Each row comes from the steps of one walk. Every step used is in the known rows, and no mark comes twice. Write the walk behind each row, first mark first.
Known rows:
B -> U -> K -> P -> A: [-10.5  10.1 -19.3  -0.2  17.0  18.4 -17.2   0.1 -11.8  14.2   9.0 -39.7
  26.3  -2.9   2.9  -3.9  11.8   8.0   3.4  11.2  -4.0  -5.7  18.4]
U -> K -> P: [-11.2  20.5 -26.5 -21.1   5.9  -1.6  -1.5  -1.6  -6.1  21.7  21.2 -37.8
  49.1   6.7  -0.4   7.2   5.1  15.3  36.4  41.2  -4.3   3.4   0.5]
V -> G -> B -> U -> K -> P -> A: [-25.3   3.3 -22.4  -3.5  17.0   4.7  -0.5   8.1  -9.9  -0.8  -7.3 -13.8
  51.6 -14.1  -2.1 -38.2  19.4  28.5  18.7  13.8  -5.1   8.2  11.9]
K -> P -> R: [  1.3  -2.5 -23.4 -17.3  11.5  27.4  -1.9   4.0  13.4  11.9  16.1 -35.8
  42.8   1.2  14.9 -15.2  -4.9  -5.4  18.5  42.3  19.8  19.8  13.0]
B -> U -> K: [-15.7  14.2 -19.5   7.5  14.1  22.7 -20.7   5.6 -16.1   7.1   5.3 -33.7
  33.7  -3.7  -5.3  -3.4  17.2   6.8   2.3  12.4  -4.7   7.4   9.8]
A -> G -> B -> U: [-12.2  18.5 -25.6  10.3   3.5  27.6   4.3   1.0   2.1   5.8 -20.9 -16.1
  34.0 -24.9  -4.8 -24.4  -5.2  10.1  12.8  45.4  -9.9  36.6   2.9]
P -> K -> U: [ 12.2  -8.9 -23.1   1.5  12.6  38.6  -3.3  -3.4  -0.1  -6.5  19.6 -16.9
  41.9  -2.3   2.9 -13.1   6.6  -1.9  28.9  42.4   5.5  25.7   1.1]
K -> P -> R -> U -> B: [  0.1  -3.4 -19.2 -15.8  19.0  25.6 -11.7   3.0   4.8  18.0   6.0 -31.5
  40.7  -6.7  13.4  -5.2   5.5 -12.8  14.2  43.9  20.7  10.7  23.3]
A -> G -> B -> U -> K -> P: [-14.5  20.4 -24.6   2.2   7.2  18.8   4.9  -2.6   2.9  12.2 -14.6 -20.2
  36.0 -17.8  -2.7 -19.8  -4.1  12.6  20.3  50.8 -13.5  28.5   6.9]
B -> U -> K -> P -> A -> G: [-11.3  11.7 -18.4   0.9  14.8  22.0 -15.7  -2.6  -9.9  13.9   2.9 -36.0
  26.6  -6.8   3.6  -4.7   6.7   5.4   2.8  16.3  -9.4   1.0  19.1]
R -> G -> A: [ -9.7  25.4 -18.1  -7.9 -22.1  26.7   3.1  12.2  -3.4  -1.5   7.8 -18.5
  64.8 -24.5  -0.8 -10.4  10.7 -17.5  18.8  37.4 -22.8  31.7   8.3]
V -> G -> B -> U -> K: [-28.8   6.3 -21.9   1.6  14.6   8.5  -3.2  12.0 -12.1  -7.2  -9.2  -8.7
  58.0 -13.0  -8.0 -37.8  24.7  27.0  19.0  16.9  -4.9  18.8   4.3]
G -> B -> U -> K: [-19.1  19.9 -25.3   7.9  19.8   4.4  -4.6   9.0  -9.1  13.4  -4.5 -28.4
  32.2  -9.2 -11.5 -22.1  15.5  27.3  18.7  30.4  -3.5  11.5   4.8]
G -> B: [-11.3  19.0 -32.4   1.9   7.1   4.6  10.0  11.2  -1.6  12.6  -3.7 -24.1
  38.6 -15.2  -8.7 -23.7   4.7  27.2  30.4  42.9   5.7  21.7  -7.1]
M -> R -> U: [ 12.9   8.6  -7.7  -9.4  -3.6  17.2  -7.0  18.7 -16.7   7.9  -4.0 -36.2
  45.4 -15.5  18.2  -1.3  13.1 -30.6   2.9  36.8  17.4  31.0  13.1]
B -> U -> K -> P: [-12.9  11.9 -17.1  -0.9  16.3  19.8 -17.8   2.3 -10.3  11.3  12.1 -38.5
  32.1   0.9   2.5  -3.5  16.1   6.7   7.5  18.9  -1.3   0.3  15.2]
K -> P -> A -> G: [  4.5   7.2 -28.0 -15.1  -1.6  19.5   9.4  -6.2   6.7  19.2   5.3 -34.8
  29.3 -16.7  15.8  -8.3 -15.7   5.4  20.2  36.4   1.3   5.0  11.0]
P -> R -> G: [ -8.3  -1.5 -20.5  -0.8   1.6  45.5  -9.7  14.2  10.2  -6.0   1.7 -19.7
  56.1 -11.0   2.4 -19.9  -3.8 -25.5   3.6  20.8  -2.0  41.5   4.8]
A -> G -> B: [-10.4  20.9 -30.4   3.8  -2.9  21.1  12.7   0.3   4.5   8.1 -19.1 -14.4
  41.8 -24.7  -5.8 -21.4 -10.7  12.4  24.4  54.5  -9.6  41.1  -5.2]
A -> G -> B -> U -> K: [-15.9  21.6 -25.6   8.2   5.3  20.8   2.8  -0.5  -1.5   9.0 -19.1 -17.6
  36.7 -20.9  -8.1 -19.4  -3.1  11.9  16.2  45.1 -15.8  33.4   2.9]
A -> G: [ -5.4  16.8 -28.6   2.1 -10.6  34.4   5.9  -1.4   1.6   3.1 -11.5 -17.5
  44.6 -22.0  -1.1  -8.3 -13.4  -1.8  16.8  46.1  -7.9  41.4  -5.8]
U -> B: [-12.7   3.1 -39.5   6.5   4.1  28.7  -8.6  -2.0  -9.9  15.0  -8.7  -4.3
  38.7 -23.3 -13.8   8.5  14.0   8.6  22.2  27.9   9.6   5.5   3.3]
M -> R -> P: [ -3.3   1.8 -15.4  -4.4 -11.3  26.2  -0.3  14.6 -12.3  16.5   1.9 -17.3
  49.7 -20.0  20.6  -2.3  18.3 -16.3  19.8  34.9   4.5  17.4  -0.1]
B -> U: [ -8.4   6.7 -19.1  12.6   9.0  36.8 -17.4   8.8  -9.1   0.3   2.2 -30.8
  27.7 -11.4   1.5 -13.6  13.7   1.2  -4.6  11.6   8.4  13.4  10.1]
K -> U -> B: [  3.8  -0.8 -32.1  -3.6  -1.1  18.5   9.1  -2.9   3.7  -0.9   8.2  -9.3
  36.2 -12.2 -11.5   8.3  12.6  14.3  31.0  46.9   6.7   0.6   2.5]

Write each row's walk:
[-10.8  21.8 -29.5 -17.5   8.3  -5.7   4.2  -6.2  -5.3  27.4   6.8 -35.3
  39.6  -4.1  -2.3   0.2  -4.4  20.5  33.8  39.0 -15.4   1.2   5.8]
U -> K -> P -> A -> G -> B
[-24.0   6.0 -26.7  -2.7   5.7   9.2   6.9  12.9  -6.0  -8.0  -8.3  -6.4
  62.5 -17.1  -7.1 -38.8  16.7  27.5  26.6  26.3   2.0  26.4  -3.4]
V -> G -> B
[ 10.2  12.5  -6.6 -19.0   1.2   5.4  -7.7  14.0 -17.7  15.7   3.0 -41.3
  49.0  -6.6  18.7   5.0  14.6 -27.1  11.2  42.4  11.6  22.0  16.9]
M -> R -> U -> K -> P
[ -4.5  23.4 -11.9 -16.3  10.6  -0.8 -12.7   1.9 -19.5  25.6  -2.3 -39.0
  40.6 -15.0   4.3  13.1   7.2  -5.5  14.6  40.7  -7.5   3.3  15.7]
R -> U -> K -> P -> A -> G
[-14.7  16.6 -25.7   3.0  22.0   1.0  -2.2   5.1  -7.1  19.7  -3.2 -33.1
  25.5 -10.7  -5.0 -22.4  10.9  28.1  18.5  27.5  -4.0   1.0  12.1]
G -> B -> U -> K -> P -> A
[ -1.5   3.6 -18.6 -20.5   2.3  29.5  -0.1   6.1  14.0   8.1  16.7 -31.3
  53.6  -5.0  15.3 -17.8   0.0 -17.2  18.5  45.8   4.4  24.6  20.0]
K -> P -> R -> G -> A
[ -6.1  25.1 -13.0 -14.7  14.5  -7.3  -9.4   2.6 -17.9  28.0  -5.5 -38.2
  39.2 -16.2   2.2   6.9   8.1   1.2  18.5  44.9  -8.4   3.7  15.2]
R -> U -> K -> P -> A -> G -> B
[ -3.5  21.8 -11.5 -17.0  13.5  -4.6 -14.7   5.0 -21.9  26.5   3.9 -43.2
  40.0 -11.1   4.5  14.1  12.4  -2.5  15.8  35.3  -1.8  -3.1  14.7]
R -> U -> K -> P -> A
[-16.8  13.1 -23.1   3.1  27.0   7.4  -6.3   8.4  -2.1  15.0  -2.3 -31.2
  31.8  -4.5  -5.5 -26.3  12.8  20.8  16.9  34.0   1.2  12.3  13.5]
G -> B -> U -> K -> P -> R
[-15.7  16.0 -23.3 -19.6  12.7   3.2  -2.3   2.2   1.9  18.2  15.5 -32.8
  54.2   5.3  -1.2  -5.2   3.6   5.5  32.7  40.6 -10.5  12.7   6.6]
U -> K -> P -> R -> G -> B
[  1.1   7.2 -25.5  -9.0   6.9  18.5   7.3  -4.6   6.1  20.2   0.3 -34.5
  22.9 -18.0  13.9 -16.6 -10.1  10.4  15.9  34.3   0.0   2.1  16.8]
K -> P -> A -> G -> B -> U
[ -1.8  -1.2 -19.0 -17.8   4.6  32.4  -0.7   5.7  18.0   6.3  17.7 -31.4
  49.7  -3.1  16.9 -16.2  -4.0 -14.8  18.1  38.3   8.4  21.6  12.5]
K -> P -> R -> G
[-12.6   6.5 -16.4  -0.3  21.5  24.9 -21.6   3.3  -6.9  10.1   9.8 -38.0
  33.2   3.4   3.2  -8.2  13.7   0.4   2.1  17.6   0.8   6.0  19.9]
B -> U -> K -> P -> R
[ -7.3   5.5 -15.6  -4.7  22.0  22.4 -24.5  12.5 -10.5  11.8  -4.7 -33.6
  49.0  -4.5  -2.4  -4.2   5.3 -19.9   0.2  30.1   6.1  30.7  14.5]
P -> R -> U -> K
[-15.6  -9.5 -23.2   7.2   7.1  38.5  -8.7  -4.0 -10.5  20.3  10.2   8.7
  45.8 -23.8   6.0   2.9  29.1   5.4  40.3  41.3 -10.7  -5.6  -2.7]
R -> P -> K -> U -> B
[-28.1  10.6 -24.2   9.7   2.6  19.7  -4.8  -1.4 -16.1  33.9 -12.9  -7.1
  32.5 -36.7   3.2  -2.2  13.3  16.3  22.3  22.8 -31.6 -12.0   0.3]
R -> P -> A -> G -> B -> U -> K
[-17.9  19.2 -15.1  -2.4  -0.4  17.3   1.7  10.9   5.3   2.3   7.1 -21.5
  49.1 -16.3   1.3 -19.1  11.9   1.4  22.3  27.0 -19.6  13.3   3.8]
R -> G -> B -> U -> K -> P
[ -4.9  -1.0 -16.3 -12.5  12.3  30.5  -2.4   7.4  17.2   6.6  12.3 -31.3
  43.0  -4.5  15.9 -24.9   1.3 -10.0  14.1  36.3   7.8  18.6  18.4]
K -> P -> R -> G -> B -> U
[ -7.5  15.4 -31.4   8.0   6.5  16.2   1.8  -3.7  -8.3  18.0 -20.4 -26.4
  22.6 -28.5  -5.5 -14.5 -12.9  14.0   7.0  17.7 -20.3  11.9   8.4]
P -> A -> G -> B -> U -> K
[ -0.4  -0.5 -17.9  -2.5 -10.7  24.5   0.1  11.7 -14.7  20.9  -2.6 -20.1
  41.8 -25.4  21.3  -2.2  12.5 -15.7  14.4  23.6  -0.4   9.3   4.5]
M -> R -> P -> A
[-21.4   7.3 -26.5   6.4  -8.2  28.6  -0.9  -0.9 -12.3  30.3  -9.2  -6.0
  36.4 -39.7   8.0   1.8   6.3   9.1  23.3  24.8 -23.5  -6.0  -5.3]
R -> P -> A -> G
[-12.8  -6.7 -19.3   4.8   4.5  37.0  -5.8  -0.3  -8.6  16.8  15.4   0.1
  46.8 -20.0  10.5  -1.4  24.6   5.0  39.4  42.1 -10.7  -0.2  -6.9]
R -> P -> K -> U
[-14.9   7.5 -13.4  -1.2  16.6  28.2 -20.6   4.9  -4.5   5.7  11.3 -34.3
  38.1   0.2   4.5  -8.4  14.3  -6.5   2.1  15.0  -6.7   7.2  19.2]
B -> U -> K -> P -> R -> G
[-19.5  -3.4 -21.6   8.5   5.9  40.9 -13.5   0.7 -14.1  22.8   9.1  -1.2
  48.8 -23.6  10.8  -4.0  23.7   2.2  34.2  33.1  -9.7   4.9  -7.7]
R -> P -> K
[-14.7  12.6 -12.8  -3.4  14.9  24.9 -20.2   5.2  -7.4   7.8   9.5 -34.3
  41.7  -1.6   3.1 -10.0  17.6  -8.8   1.8  22.1 -11.2  10.8  27.6]
B -> U -> K -> P -> R -> G -> A
[ -8.7   5.0 -19.6  -3.2  -0.7  41.8  -9.8  13.8   5.1  -3.4   0.5 -20.8
  61.3 -13.9   0.0 -21.1   1.2 -29.3   3.1  31.3  -8.2  45.6  16.2]
P -> R -> G -> A
[-16.4  17.9 -16.6  -1.9   0.6  16.3   3.0   9.3   3.6   5.4   3.7 -22.9
  43.2 -20.3   1.7 -19.8   8.4   1.9  18.1  18.9 -23.2   7.2   7.3]
R -> G -> B -> U -> K -> P -> A
[  3.1   0.2 -15.3 -18.7  15.9  23.1  -8.8   7.1   6.6  14.6  11.0 -39.2
  42.2  -2.7  17.4 -10.4   1.2 -13.0  13.1  44.7  20.5  16.6  19.3]
K -> P -> R -> U
[ -8.9  19.8 -28.4 -18.4   4.4   0.2   0.3  -7.1  -6.9  25.0  10.3 -36.6
  41.1  -2.6   0.2   6.6  -5.5  13.1  30.0  35.0 -15.0   1.5   5.2]
U -> K -> P -> A -> G
[ -5.2  23.5 -10.4 -18.7  12.1  -3.3 -15.3   6.7 -19.7  23.5   7.4 -41.0
  46.1  -7.2   3.8  14.0  16.1  -3.3  19.5  43.8   1.0   3.0  11.6]
R -> U -> K -> P
